What can hang from each mark
Z818: Z489
Z582: Z489 Z500
Z500: Z69 Z305 Z582 Z873
Z324: Z500 Z586
Z305: Z500
Z873: Z489
Z69: Z500
Z823: Z489
Z489: Z699 Z823

Every row comes from one small tree of marks. Brackets hold a mark, then the marks that hang from it, in the order of their numbers. Every link used is in the known rows. Which tree was each row made from?
Known rows
{Z324 Z586}: [-1.24 -0.35  2.84  0.74  3.17 -1.57 -1.28 -0.28  1.86  0.51  2.29 -0.03
  1.53 -1.40  0.57  0.01  1.14 -7.04 -0.72 -0.25  2.79 -0.78  0.02  0.99]
{Z324 {Z500 Z305 {Z873 Z489}} Z586}: [-0.12  0.73 -1.07  0.48  0.34 -0.37 -1.86  5.66 -5.51  0.31  0.66 -2.31
  1.78 -1.14  2.69  1.47  0.53  0.67  0.16 -2.17 -2.55 -1.82 -0.09  3.09]
{Z873 Z489}: [ 0.01 -2.29  3.04  0.72  2.09 -0.33 -1.26 -0.48 -0.42  1.23  1.38 -1.29
  0.49 -0.63  0.69 -0.33  0.16 -3.44 -1.40  0.75 -0.99 -1.13  1.28  1.21]
{Z823 {Z489 Z699}}: [ 0.36 -1.33  3.53 -2.11  1.19  2.65  0.74 -1.47  0.36  2.32  0.51  1.22
 -0.34  1.68 -0.20  0.84  0.39 -3.49  0.44  1.12  0.37 -1.17  0.57  0.28]
{Z324 {Z500 Z305 Z582} Z586}: [-2.32 -0.46  0.50  3.51  0.02  1.32 -0.84  4.93 -5.02  2.87 -0.15  0.17
  1.16 -1.92  2.20  1.67  0.72 -4.03 -0.77 -5.17 -1.02 -2.06 -0.15  2.41]
{Z500 Z69 Z305 Z582 {Z873 Z489}}: [-2.98 -0.33  0.65  0.29 -2.26 -1.30  0.22  2.89 -2.95  1.31  1.96 -1.36
 -0.24  0.03 -0.69  0.93 -0.01  1.22  0.42 -0.05 -0.93 -0.30 -0.07 -0.87]
{Z582 Z489}: [ 1.20 -0.17  0.68  1.06  3.22 -0.78 -1.49 -2.33  1.58 -0.64  0.53 -0.47
  0.83 -0.99  2.19 -1.78  0.57 -5.48 -1.05 -0.63  0.35  0.85  0.97  1.59]
{Z324 {Z500 Z69 {Z582 Z489}} Z586}: [-0.42  0.47 -0.94  1.99  0.76 -2.47 -0.95  4.06 -3.47  0.20  0.21 -1.71
  1.16 -1.22  1.97 -0.84 -0.02 -5.21  0.68 -3.33 -0.45  0.26 -1.45  1.36]
{Z305 {Z500 {Z582 {Z489 Z699 Z823}} Z873}}: [ 0.55 -0.13 -1.71 -1.05 -2.88  1.06  0.99 -2.33  1.34 -0.07 -2.85  1.41
 -0.49  1.09 -0.96  0.23  0.41  3.07  0.57 -0.57  0.88  0.27  1.23 -1.73]
{Z305 Z500}: [-1.53 -1.04  2.18  1.30  2.21  0.74  0.85 -1.72  2.00  1.85 -0.26 -0.07
 -0.10  0.16 -0.30  1.04  0.85 -1.59 -0.43  1.52  0.83 -1.76  2.42  0.22]
{Z69 {Z500 Z305 Z582 {Z873 Z489}}}: [-1.01 -1.46 -0.81  1.86 -1.79  2.27 -0.68  2.66 -6.35  3.47 -0.14 -1.85
  0.20 -0.53  0.88  0.62 -0.14  1.96 -1.89 -2.76 -2.83 -2.32  1.84  1.35]
{Z305 {Z500 Z69 {Z582 {Z489 Z699 Z823}} Z873}}: [-0.67  0.59 -1.31 -1.64 -3.10 -0.33  1.22 -1.17  1.68 -0.96 -1.73  0.84
 -0.82  2.20 -2.15  0.56 -0.25  3.86  2.09  1.70  1.20  1.20 -0.67 -2.85]
{Z873 {Z489 Z699 Z823}}: [ 1.12 -2.48  3.33 -1.07 -0.32  1.86 -1.94 -0.90  0.40  0.41  0.17  0.64
  0.54  1.34 -0.55  0.71 -0.43 -0.33 -0.94  2.17 -0.55 -0.40 -0.85  0.33]
{Z818 {Z489 Z699 Z823}}: [ 2.86 -1.70  2.97 -1.45  0.53  2.86  0.31 -2.22  1.43  0.35 -1.46  1.43
 -0.31  2.24 -1.45  1.75 -0.22 -1.37  0.76  1.71  2.76  0.15 -0.79  0.17]
{Z305 {Z500 Z69}}: [-2.73 -0.23  2.42  0.35  2.03 -0.51  1.22 -0.79  2.65  1.15  0.82 -0.71
 -0.66  1.34 -1.40  1.47  0.23 -0.77  1.11  3.72  0.97 -0.94  0.63 -0.89]
{Z823 Z489}: [-0.51 -1.16  3.53  0.49  1.87  0.87  0.81 -1.57 -0.29  1.47  0.73 -0.14
 -0.41  0.33  0.18  0.42  0.27 -4.16 -0.36  0.89  0.11 -2.05  1.02  0.57]
{Z489 Z699 Z823}: [ 0.29 -1.30  3.66 -1.02  0.94  1.54 -1.46 -3.11  4.07 -0.47  0.02  2.66
  0.50  0.75 -1.09  0.75 -0.18 -2.42 -0.01  2.60  2.31  0.33 -1.51 -0.54]
{Z582 Z500}: [ 1.20  0.19  1.00  0.74  3.96 -1.10  0.95 -1.13  3.66 -0.89  1.61  0.79
 -0.13 -2.32  0.69 -1.37  0.32 -2.84 -1.27 -0.02  0.84 -0.13  0.51  1.07]
{Z500 Z69 Z305 Z582 Z873}: [-4.00  0.67  1.04  0.54 -0.70 -1.31  0.83  0.60  0.31  0.62  1.82  0.57
 -0.47 -0.47 -1.33  1.18  0.36 -0.74  0.93  0.38  1.89  0.72 -0.57 -1.76]
{Z582 {Z489 Z699 Z823} {Z500 Z69 Z873}}: [ 3.40  2.97 -2.29 -3.38  0.84 -2.56  0.32 -1.28  4.86 -4.93  0.91  1.01
 -0.22  0.18 -0.62 -2.12 -0.79  2.80  1.63  2.61  0.83  3.44 -3.06 -0.99]
{Z305 {Z500 {Z873 Z489}}}: [-0.62 -0.80  0.30 -0.90  0.67 -0.64  0.89 -0.27  0.02  0.94 -0.27 -1.98
 -0.18  0.47 -0.43  0.80  0.63  2.40  0.08  2.18 -0.67 -1.89  3.10 -0.16]
{Z582 Z489 Z500}: [ 3.40  1.07 -1.57  0.95  3.96 -1.77  0.05 -0.92  2.28 -1.73  0.90 -0.24
  0.06 -2.30  2.44 -3.08  0.50 -2.87 -1.45 -2.07 -0.79  0.98  0.80  2.29]

Write each row's tree
[-1.71 -0.09  0.86 -1.72  0.32 -2.01  1.06  0.76  0.38  0.19  0.67 -2.68
 -0.38  1.39 -1.46  1.09  0.10  3.24  1.50  4.32 -0.54 -0.92  1.34 -1.32]	{Z305 {Z500 Z69 {Z873 Z489}}}
[-1.68  0.96 -1.53  0.07 -0.60 -2.37  2.00 -0.52  0.61  0.06 -0.58 -1.43
 -0.75  0.36 -0.80 -0.61  0.33  0.81  1.49  0.43  0.91  0.32  1.29 -1.95]	{Z305 {Z500 Z69 {Z582 Z489} Z873}}
[ 1.26  0.34 -3.09  0.64 -3.10  3.77 -1.58  0.32 -3.41  0.45 -2.25  0.94
  0.09  0.69  0.84  0.18 -0.38  3.05 -1.11 -2.94 -1.31  0.26 -0.60  1.06]	{Z69 {Z500 Z305 {Z582 {Z489 Z699 Z823}} Z873}}
[ 0.33 -0.71 -1.83  4.93 -1.85  3.40 -1.92  0.98 -5.37  1.46 -1.91 -0.28
 -0.01 -0.62  1.55 -0.33 -0.43  0.48 -3.06 -4.11 -3.05 -1.15 -0.26  2.48]	{Z69 {Z500 Z305 {Z582 {Z489 Z823}}}}
[-0.21 -2.07  1.73 -1.94 -2.91  0.31 -0.32 -0.92 -0.02  0.31 -0.36  1.13
  0.12  0.44 -1.89  0.60 -0.48  1.11 -0.25  0.65  0.99 -0.08 -0.28 -1.89]	{Z500 Z582 {Z873 {Z489 Z699 Z823}}}
[ 0.05 -1.63 -0.74  0.05 -4.05  4.16 -1.29  2.30 -5.30  2.44 -1.25  0.19
 -0.03  1.30 -0.38  1.62 -0.75  4.96 -1.40 -1.19 -2.80 -1.43 -0.17  0.53]	{Z69 {Z500 Z305 Z582 {Z873 {Z489 Z699 Z823}}}}
[ 4.24  0.98 -1.56 -1.50  3.05  0.21 -0.21 -0.74  3.15 -1.00  0.67  1.18
  0.10 -0.86  2.11 -2.94  0.45 -2.15 -0.56 -1.72 -0.65  1.63  0.48  1.91]	{Z582 {Z489 Z699} Z500}
[-1.91 -1.15  0.87 -2.34 -4.43  0.09  1.44  0.56  0.01  1.10 -0.89 -0.14
 -0.96  2.62 -3.50  2.22 -0.57  5.77  1.64  3.29  0.07 -0.79 -0.26 -3.27]	{Z305 {Z500 Z69 Z582 {Z873 {Z489 Z699 Z823}}}}
[ 2.60  1.81 -0.99  1.06  1.90 -2.69 -0.04 -0.43  3.04 -4.33  1.25 -0.27
 -0.27 -1.03  0.41 -2.29 -0.92  0.39 -0.44  1.23 -0.71  2.00 -2.54  0.57]	{Z582 {Z489 Z823} {Z500 Z69}}
[-3.42  1.72 -0.82  1.03 -0.88 -1.60  0.13  5.24 -3.80  0.47  1.18 -0.50
  0.84 -1.17  0.37  2.00  0.20 -1.17  2.00 -1.91  0.64 -0.53 -1.85  0.26]	{Z324 {Z500 Z69 Z305 Z582 Z873} Z586}
[-3.98  0.24  0.76 -0.28 -0.66 -1.93  2.73 -0.90  1.98  1.25  0.14 -0.33
 -1.09  0.50 -2.58  1.39  0.40  0.55  1.74  2.35  2.60 -0.75  1.42 -3.29]	{Z305 {Z500 Z69 Z582 Z873}}
[ 1.31  2.81 -2.13  1.66  2.49 -1.13 -0.12  2.68  0.20 -1.94  2.08 -0.76
 -0.21 -0.84  2.16 -2.05  0.18  0.68 -0.19 -1.28 -2.70  1.78 -1.09  2.59]	{Z582 Z489 {Z500 Z69 Z305}}
[-1.67  1.71 -1.16  1.86 -2.58 -1.38 -0.56  0.28 -0.87 -2.19  0.28 -0.04
 -0.11 -0.12 -0.58  0.07 -0.43  1.80  0.45 -0.47  0.18  1.75 -1.98 -0.85]	{Z500 Z69 Z305 {Z582 {Z489 Z823}} Z873}
[-0.88 -1.51 -0.91  2.52 -3.38  2.51 -1.11  2.43 -6.17  1.75 -1.08 -1.32
 -0.17 -0.39 -0.13  1.39 -0.71  4.46 -2.35 -1.64 -2.81 -2.33  0.14  0.65]	{Z69 {Z500 Z305 Z582 {Z873 {Z489 Z823}}}}
[-2.16 -1.16  0.93  3.60  0.06  2.55 -0.03  2.58 -4.32  2.88 -1.01  0.81
  0.16 -1.26  1.78  1.33  0.24 -2.33 -0.85 -3.75 -1.49 -1.75  0.62  1.73]	{Z324 {Z500 Z305 Z582}}
[ 0.00  2.42  0.02 -2.23  3.17 -3.98  1.78 -0.93  4.99 -3.08  2.70  0.09
 -0.32 -1.45 -1.12 -1.15 -0.20 -0.54  1.13  3.18  2.25  1.52 -1.24 -1.26]	{Z582 {Z500 Z69 Z873}}
[-1.07  0.70 -1.67 -2.43 -1.34 -0.82  1.70 -0.69  1.66  0.82 -0.90  0.14
 -0.78  1.80 -0.97 -0.33  0.38  1.38  2.36  0.68  1.22  1.25  1.17 -2.30]	{Z305 {Z500 Z69 {Z582 {Z489 Z699}} Z873}}
[ 3.67  1.01 -1.30  1.92  2.18 -1.30 -0.32 -1.67  2.69 -3.49 -0.12  0.28
 -0.06 -2.13  1.49 -2.38 -0.24 -0.24 -1.94 -1.14 -1.11  0.92 -0.69  1.56]	{Z582 {Z489 Z823} Z500}
[ 4.51  2.14 -2.68 -2.54  1.18 -1.11 -0.10 -2.08  4.38 -4.39 -0.17  1.62
 -0.05 -0.77  0.51 -2.12 -0.16  1.99  0.08  0.38  0.59  2.43 -1.28  0.25]	{Z582 {Z489 Z699 Z823} {Z500 Z873}}
[ 0.93 -0.25 -2.21  0.92  0.42 -0.32 -0.50 -1.28 -1.87  0.68 -1.15 -1.04
  0.21 -1.30  1.44 -1.70 -0.21 -2.57 -1.30 -2.55  0.31 -0.23  1.76  0.51]	{Z69 {Z500 {Z582 Z489} Z873}}
[ 2.25 -0.60 -2.01 -0.71 -2.07  2.02 -1.06 -2.01 -1.07 -0.16 -2.32  0.88
  0.25  0.51 -0.02 -0.81 -0.81  0.39 -0.68 -1.16  0.44  0.56 -0.41 -0.38]	{Z69 {Z500 {Z582 {Z489 Z699 Z823}} Z873}}
[ 2.53  3.81 -3.43 -1.95 -0.23 -0.55 -0.22  1.16  2.29 -4.42  0.95  0.97
 -0.49  0.49  0.15 -1.03 -0.46  5.71  1.19  1.08 -1.09  3.19 -3.14  0.44]	{Z582 {Z489 Z699 Z823} {Z500 Z69 Z305 Z873}}
[-2.72  1.01  1.07 -1.55  1.53 -2.12  1.59 -1.47  3.37 -0.43  0.52 -0.78
 -0.43  1.07 -2.00  1.29  0.34  1.06  2.30  4.71  2.24 -0.09  0.83 -2.29]	{Z305 {Z500 Z69 Z873}}
[-0.74 -1.97  0.54 -1.49 -4.03  1.49  1.14 -0.44 -0.37  1.58 -1.85  0.51
 -0.65  1.57 -2.29  1.89 -0.05  4.81  0.22  0.88 -0.20 -1.61  1.29 -2.36]	{Z305 {Z500 Z582 {Z873 {Z489 Z699 Z823}}}}
[ 1.08 -1.56  1.06  0.41 -1.18  1.38 -1.17 -2.28  0.96  0.11 -1.17  2.04
  0.36  0.31  0.05 -0.96 -0.15 -2.75 -0.95 -1.84  0.77  1.17 -0.53 -0.49]	{Z500 {Z582 {Z489 Z699 Z823}}}
[ 1.84 -0.63 -2.25 -1.86 -0.32  1.51 -0.63 -1.71 -1.29  1.40 -1.26  0.50
  0.32  0.11  1.12 -1.48 -0.02 -2.13 -0.41 -2.16  0.47  0.74  1.40  0.10]	{Z69 {Z500 {Z582 {Z489 Z699}} Z873}}
